What can hang from each mark:
z317: z241
z890: z17 z317 z762
z762: z890 z995
z821: z327 z762
z172: z243
z327: z17 z172
z17: z327 z660

Each row was made from one small tree. Brackets hold a mark, then the marks that hang from it, in the order of their numbers. Every link used is in the known rows. Write each row's tree.
Known rows:
(z890 z17 z317): [ -2.6 -12.3 -16.2   7.6 -25.9  -9.9 -29.0  -6.7 -22.3   0.0   1.0 -11.8
  31.4  -9.1 -14.3  -4.0   9.9  -7.3 -18.1  20.8  -6.6   0.2  -3.7   4.3
 -13.4]
(z890 z317 z762): [ -7.1 -18.8 -27.3  11.2 -23.5  -8.9 -35.9  -9.4 -16.8   6.7   7.9 -22.0
  29.6  -7.9 -10.0  -4.3  24.4 -11.4 -10.7  30.8  -3.0  -0.5   3.2  -6.1
 -23.8]
(z821 z327 z762): [-10.7 -14.3  -4.9   5.7 -27.0   6.8 -43.1   3.8   6.4   1.9  -6.6 -12.5
  46.3  -0.4 -19.8   7.6  19.0   9.0 -27.3   8.9  -0.1  -4.9   0.7 -15.3
 -38.6]
(z17 (z327 z172) z660): [  3.3 -15.9  -6.6  -7.9  -9.1   5.1  -8.4 -10.0   2.5  -7.7  -3.6  -6.5
  10.9  -1.0 -24.3  11.2  23.4 -19.6 -27.5  21.0 -12.9   7.5   5.6  33.5
 -24.0]
(z821 (z327 (z17 z660) z172)): [-22.6 -17.6   4.1  -1.5  -8.4  17.1 -26.4  -1.1  13.4 -14.9   0.2  -1.5
  22.1  16.0 -15.9  30.0  24.0 -18.2 -23.8  20.2   7.8   4.3   0.8  31.9
 -33.7]
(z821 (z762 (z890 z17))): [  6.0 -19.3   4.0   2.8 -26.5  13.5 -30.6   4.8  -6.5   0.5  11.4 -24.1
  33.1  -1.1 -44.8   4.2   4.5  10.1 -20.1  -6.7 -12.0 -15.7  -2.2 -23.4
 -16.5]
(z821 (z327 z172) (z762 (z890 z17) z995)): [ 10.4 -10.5  23.6   1.3 -30.5  30.6 -50.6  -3.1   6.4  -0.7   9.5 -14.4
  53.2   4.7 -46.0  12.6  15.9  -6.5 -24.3  -6.2  11.5 -23.5  -4.9 -32.2
  -0.4]
(z821 (z327 z172) z762): [ -9.7 -19.8   8.1   2.2 -27.2  10.7 -45.7   2.1   9.4   2.5  -4.6  -9.3
  50.0   3.8 -15.6  10.7  21.6  -5.2 -33.7  16.0   5.3  -7.3   2.1  -5.2
 -34.6]
(z890 z317 (z762 z995)): [ -1.0  -9.9 -23.4  11.5 -23.2   2.7 -38.9 -10.8  -6.9   6.4   8.8 -28.4
  38.1  -9.3 -22.5   0.9  33.4 -15.2  -5.2  28.6   0.0  -3.1   0.1 -17.5
  -9.3]
(z890 z762): [ -4.4 -21.5 -22.9   8.0 -20.0   0.3 -38.8  -1.7 -16.1   8.2   5.9 -20.5
  34.1  -1.7 -20.9   2.7  27.5   0.9 -12.8  24.6  -2.9  -4.1   2.4  -5.5
 -31.9]
(z821 z327): [-15.3 -15.4 -13.5   7.5 -22.4   2.0 -43.0  -1.0  -6.2   2.4  -5.3  -4.1
  41.9   3.4 -12.6   4.3  17.7   6.8 -22.3  14.4   7.2   2.0  -0.2   0.8
 -40.6]
(z890 (z17 z660)): [  4.4 -10.0 -11.0  -0.7 -14.9   8.6 -19.9  -1.3 -20.5  -7.2  -1.5  -3.8
  20.5  -0.1 -30.0   8.7  15.5   4.6 -14.5  11.1 -12.3  -2.2  -6.6  18.7
 -14.6]
(z821 (z327 z17 (z172 z243)) (z762 z995)): [-18.9 -17.7  14.4   6.8 -25.9  23.3 -50.5  -2.0  28.5  -4.2  -0.4 -22.6
  52.4  11.5 -27.2  25.7  18.3 -28.1 -34.8  18.4  11.2 -19.2   1.4   9.7
 -30.9]
(z890 (z17 z327 z660) z317 z762): [ 23.3  -2.5 -23.9  -1.6 -11.5 -10.4  -8.9 -22.8 -23.8  -5.0   2.2 -13.2
   2.0  -9.8 -21.8   5.3  20.9 -18.3 -12.6  28.1  -9.2   0.6  -0.1   7.4
   6.2]
(z762 z890): [-10.0 -26.1 -10.9   4.1 -20.4  12.4 -32.7   2.4  -3.9  -0.5  13.7 -22.5
  31.0   1.3 -34.6  -0.4   9.0   6.4 -17.5   2.7  -5.9   0.3   3.6  -5.0
 -36.7]
(z762 z995): [ -8.5 -13.5 -12.8   6.7 -24.9  13.6 -37.6   0.5   2.0   4.8   1.8 -20.1
  42.5  -5.6 -33.4   5.3  23.2  -1.3 -15.4  13.4  -7.2  -2.2  -1.3  -1.2
 -24.3]
(z762 (z890 z317)): [-14.2 -22.2 -14.4   7.4 -22.3   3.0 -28.5  -4.6  -3.5  -2.3  16.4 -26.0
  26.5  -3.7 -24.2  -4.9   7.2  -5.7 -16.8  11.8  -5.5   5.0   3.9  -6.4
 -30.9]
(z317 z241): [-11.4 -18.7 -21.0   6.0 -21.9  -1.2 -16.2   3.4   1.4  11.7   4.8 -15.5
  44.5 -15.2 -13.8  -4.8  18.9  -7.9 -21.5  28.2  -5.8   5.7   1.9   3.8
 -45.3]
(z17 z327 z660): [  3.0 -11.1 -18.5  -6.5  -7.7  -0.1  -3.9  -8.6   2.6  -6.5  -4.2 -10.9
   8.2  -4.9 -28.4   9.9  19.6  -1.9 -23.2  16.4 -18.3   9.0   3.5  24.6
 -29.1]
(z821 (z762 (z890 z317))): [ -9.3 -20.4  -4.0   5.3 -24.9   7.8 -28.2  -0.9  11.2  -0.3  13.4 -34.7
  31.2  -6.6 -28.3  -0.4   6.2  -1.4 -21.9   6.0 -15.2  -1.1   3.5 -19.5
 -27.8]
(z890 (z17 (z327 z172)) (z317 z241) z762): [ 20.4 -12.5 -17.2   1.9 -23.0 -18.2  -8.9 -22.5 -13.5  11.0  10.2 -12.1
  30.5 -22.7  -4.4  -6.7  25.2 -45.0 -23.3  48.1   4.2  -1.8   4.3   0.1
  -2.4]
(z762 (z890 (z17 (z327 z172) z660) z317)): [ 16.6 -12.3   2.3  -8.1 -12.3   3.1  -6.1 -21.0  -6.8 -13.7  12.3 -12.8
  -1.0  -2.7 -31.6   6.8   7.9 -26.8 -22.5  11.7  -7.8   2.6   0.5  17.2
   5.8]
(z890 (z17 z660) (z317 z241) z762): [ 12.5  -1.5 -24.6   5.1 -15.9  -6.2  -6.5 -13.4 -23.7   1.0  12.6 -14.7
  25.1 -15.3 -15.7  -1.3  25.0 -19.7  -5.2  38.0  -3.1   1.1  -3.8   1.1
  -4.1]

Write each row's tree:
[ 29.5   3.4 -16.9  -4.0 -11.2   8.7 -17.4 -16.9 -14.1  -0.5   0.5 -13.1
  14.9  -7.0 -46.4  15.0  32.2  -7.9  -7.0  17.3  -8.5  -9.4  -3.3  -0.8
  13.4]
(z890 (z17 z327 z660) (z762 z995))
[ 19.8 -12.1 -20.6   2.6 -19.1 -11.4 -26.0 -12.9 -23.4   7.3  -1.3 -11.3
  22.5  -8.9 -27.1   2.6  20.2  -4.3 -16.6  23.1  -3.6  -8.3   2.1  -6.0
  -6.1]
(z890 (z17 z327) z762)
[  0.5  -6.1 -29.5  11.3 -24.8  -1.1 -23.8 -10.9  -0.4  13.5  14.0 -30.6
  48.9 -21.8 -14.6  -4.4  35.3 -26.2  -6.8  40.3   3.0   1.8   0.0 -21.6
 -14.9]
(z890 (z317 z241) (z762 z995))
[ 23.5  -7.9 -10.8  -4.7 -12.4  -6.7 -13.1 -22.9 -21.6  -5.4   4.0  -6.7
   4.1  -5.7 -17.4   8.5  25.5 -30.6 -15.8  35.9  -3.2  -2.9   1.6  17.5
  10.3]
(z890 (z17 (z327 z172) z660) z317 z762)
[ 10.6 -10.9   6.4   4.0 -27.9  24.9 -36.5   1.0   3.3   1.1  11.9 -28.3
  42.7  -5.3 -58.7   7.4  10.9   6.9 -16.0  -8.3 -10.2 -18.9  -5.4 -33.8
  -0.3]
(z821 (z762 (z890 z17) z995))
[  0.2 -20.3  -7.6  -3.9 -11.4   4.5 -15.7 -15.1  -4.0  -7.0  -0.9 -12.0
  12.8   4.6 -24.0  11.2  15.5 -29.5 -35.0  27.1  -7.7  -1.5   5.6  47.3
 -33.5]
(z17 (z327 (z172 z243)) z660)
[ 11.8   1.5  -8.3   2.1 -19.1  17.8  -5.4 -10.6  -0.9  -5.7  22.5 -24.2
  26.7 -14.2 -41.6   2.3  14.5 -21.8  -5.8  12.1  -5.9   0.6  -6.8  -9.7
   3.5]
(z762 (z890 (z17 z660) (z317 z241)) z995)
[  1.3 -13.4 -13.1   8.1 -26.9  -4.1 -13.4  -6.6  -9.5   3.3  23.2 -22.1
  33.0 -17.1 -20.4 -10.1   3.7 -17.0 -15.7  19.7  -1.1   2.3  -2.0 -13.7
 -15.8]
(z762 (z890 z17 (z317 z241)))
[-20.6 -22.2  -0.3  -3.0  -7.7  15.6 -14.1   1.5  12.3 -12.3   4.2 -11.5
  15.4   9.2 -21.5  22.3  23.4 -20.9 -22.6  21.9  -8.3   2.8   3.1  41.4
 -31.5]
(z327 (z17 z660) z172)
[ 12.6 -10.6 -17.8   2.2 -13.2   5.9 -26.3  -5.9 -29.0  -2.5   4.9  -8.2
  16.4   2.6 -31.5   9.7  25.8   3.9  -5.3  19.7  -5.8  -9.7  -4.9   3.9
  -5.7]
(z890 (z17 z660) z762)
[ 17.8   0.4 -13.3   0.2 -23.1  -2.2  -3.9 -19.0   4.2   4.3  17.5 -26.0
  30.7 -26.2 -36.2  -4.8   9.6 -30.7 -17.7  17.8  -5.7   1.1  -0.8 -20.6
   3.9]
(z762 (z890 (z17 z327) (z317 z241)) z995)
[  6.5 -12.4  -1.1   4.5 -26.7  20.0 -36.5  -1.0  -9.5   0.6  13.0 -21.0
  40.3  -1.7 -52.9   4.6  11.8   3.0 -10.8  -3.9  -2.4 -11.3  -5.0 -19.1
  -3.9]
(z762 (z890 z17) z995)
[ 24.1  -5.0 -19.3  -3.8  -8.6  -2.4  -9.3 -14.3 -22.4  -2.5   0.4  -5.8
   6.3  -4.3 -34.2  10.9  24.2  -5.9 -13.7  21.7  -9.6  -6.1  -0.6   8.1
  -0.9]
(z890 (z17 z327 z660) z762)
[ -7.4 -15.4 -10.9   7.0 -25.4  11.9 -34.2  -8.2   7.4  -1.0  17.9 -33.3
  36.4  -5.8 -37.1   1.8  13.7 -13.3 -11.1   7.3  -4.1   0.9   0.3 -16.7
 -13.3]
(z762 (z890 z317) z995)
[ 18.6  -8.5  -5.0  -2.1 -21.3  11.5 -22.7 -11.1  -1.6  -0.3  10.1 -21.0
  26.7  -8.1 -51.2   7.0  13.5  -3.1 -17.4  -1.3  -9.1  -9.5  -1.4 -13.6
   2.3]
(z762 (z890 (z17 z327)) z995)
[-14.6 -10.5   9.9   4.0 -20.8  29.1 -41.5   4.0  37.9  -6.1  11.2 -29.7
  41.2   6.9 -44.6  24.2  14.5  -0.2 -21.3  -6.8   2.6  -9.8   0.4 -27.0
 -23.3]
(z821 (z327 z17) (z762 z890 z995))
[-23.7 -30.8  20.4   3.9 -21.4  21.6 -47.8   0.0  24.4  -7.8  13.2 -25.6
  37.9  19.4 -26.0  20.9   3.2 -21.6 -40.1   6.2  12.7 -17.8   5.7   4.5
 -43.4]
(z821 (z327 z17 (z172 z243)) (z762 z890))
[ 25.4   1.9 -26.9  -1.1 -12.4 -16.1   8.7 -22.6 -15.6   1.1   8.1 -14.2
  10.3 -21.7 -16.0  -2.4  22.8 -28.6 -12.3  41.7  -8.8   4.6   0.5   4.0
   0.3]
(z890 (z17 z327 z660) (z317 z241) z762)
[-20.4 -19.1   7.1   3.8 -18.0  17.7 -35.1   6.3  28.3  -8.3  10.4 -24.3
  33.7  10.3 -31.9  18.0   8.0   4.5 -26.0  -4.6   2.4  -5.6   2.5 -18.0
 -38.9]
(z821 (z327 z17) (z762 z890))
[ -5.4  -6.1   0.3   4.9 -27.6  19.4 -47.7   1.4  16.3   3.6  -5.9 -17.4
  54.2  -2.8 -31.9  13.7  23.8   5.3 -22.8   4.7   0.8  -8.6  -2.2 -23.8
 -23.8]
(z821 z327 (z762 z995))
[ -2.0 -28.5  -7.9   2.6 -20.9  -1.9 -29.6 -11.1  -4.9   3.1  -1.9 -15.0
  28.2   0.3 -19.0   2.4  12.0 -28.4 -39.1  27.7  -4.5  -6.8   8.0  33.9
 -37.6]
(z17 (z327 (z172 z243)))
[-24.4 -25.8  11.2   7.1 -22.6  12.5 -46.4   0.3  18.5  -3.3  -3.4 -18.1
  45.0  15.3 -13.8  20.8  10.1 -22.4 -40.5  22.5   8.6 -15.7   4.1  19.4
 -43.9]
(z821 (z327 z17 (z172 z243)) z762)
[ 17.7  -2.2 -13.7   2.8 -15.6  18.4 -31.8  -7.9 -21.4  -1.4   5.8 -13.3
  26.3   0.2 -45.9  16.9  32.9  -2.1   0.5  15.5  -3.5 -15.5  -7.3  -4.8
   8.8]
(z890 (z17 z660) (z762 z995))
[ 18.7  -9.4 -23.9   5.5 -19.9 -20.0 -19.9 -20.1 -24.3   4.8   2.5 -15.4
  16.2 -15.3 -16.2  -3.5  19.7 -17.4 -15.3  30.9  -4.4  -3.6   1.1  -5.8
   1.5]
(z890 (z17 z327) z317 z762)
[ -5.8  -6.1   2.6   6.0 -28.6  18.6 -43.2  -6.7  21.7  -2.9  11.0 -31.0
  44.1  -3.6 -34.7   9.0  15.1  -5.4 -18.1  -1.2   4.2  -4.1  -1.1 -40.4
 -14.7]
(z821 z327 (z762 (z890 z317) z995))
[-23.1 -15.8   0.1   3.7 -19.3   7.1 -34.6   6.0  24.3  -3.3  -4.3 -16.3
  40.3   3.2 -18.0  20.6  15.3   0.9 -29.2  10.2  -1.6  -3.3   0.8  -4.9
 -42.2]
(z821 (z327 z17) z762)
[-12.9 -18.6 -17.9   6.3 -24.0   0.4 -12.4  -5.2   4.4   4.3  22.8 -27.7
  36.2 -16.3 -15.9 -10.2   9.4 -16.8 -17.3  21.4  -5.7   9.7   2.8 -10.5
 -34.4]
(z762 (z890 (z317 z241)))
[ 25.8  -9.4  -4.9  -0.4 -21.7   3.8 -31.5 -16.5 -13.8   8.5   3.2 -14.3
  33.1  -8.2 -35.9   7.1  32.5 -23.1 -17.3  26.4   2.4 -17.2   1.0  -5.7
  13.5]
(z890 (z17 (z327 z172)) (z762 z995))
[ 15.8  -5.1  -9.4  -7.1 -14.5  -8.7  10.8 -19.7  -5.4  -3.6   5.1  -5.4
  15.9 -21.1 -11.5   1.2  16.3 -41.4 -26.7  39.2  -9.7   8.4   0.4  26.7
  -5.5]
(z890 (z17 (z327 z172) z660) (z317 z241))
[ 10.1 -14.3 -12.2   0.2 -20.4  -9.3 -15.4 -16.1 -10.4  -3.2  12.0 -20.0
  13.7 -12.0 -29.5  -5.5   1.6 -12.3 -22.1   7.5  -9.5   2.2   2.0  -4.9
  -4.5]
(z762 (z890 (z17 z327) z317))
[ 11.0  -4.5 -17.8  10.6 -26.5  -0.6 -40.6 -12.4 -23.2   7.3   7.6 -20.8
  37.8 -10.9 -26.7   2.0  26.8 -12.6  -4.6  26.7   2.3 -10.7  -5.8 -18.7
  10.8]
(z890 z17 z317 (z762 z995))
[  5.5  -6.8 -12.5   0.6 -16.5   4.6   0.1  -8.9 -10.3  -5.9  21.7 -17.4
  17.7 -13.4 -28.2  -4.5   6.3 -15.5  -9.9  17.4  -7.5   5.7  -5.0  -0.1
 -10.4]
(z762 (z890 (z17 z660) (z317 z241)))
[-26.4 -33.5  -2.0   7.4 -19.0   6.7 -36.4  -0.6   4.7  -3.4   4.7 -18.9
  34.5  12.4 -16.2  13.5   9.7 -30.0 -33.1  28.6   0.1  -9.7   4.2  40.2
 -45.9]
(z327 z17 (z172 z243))
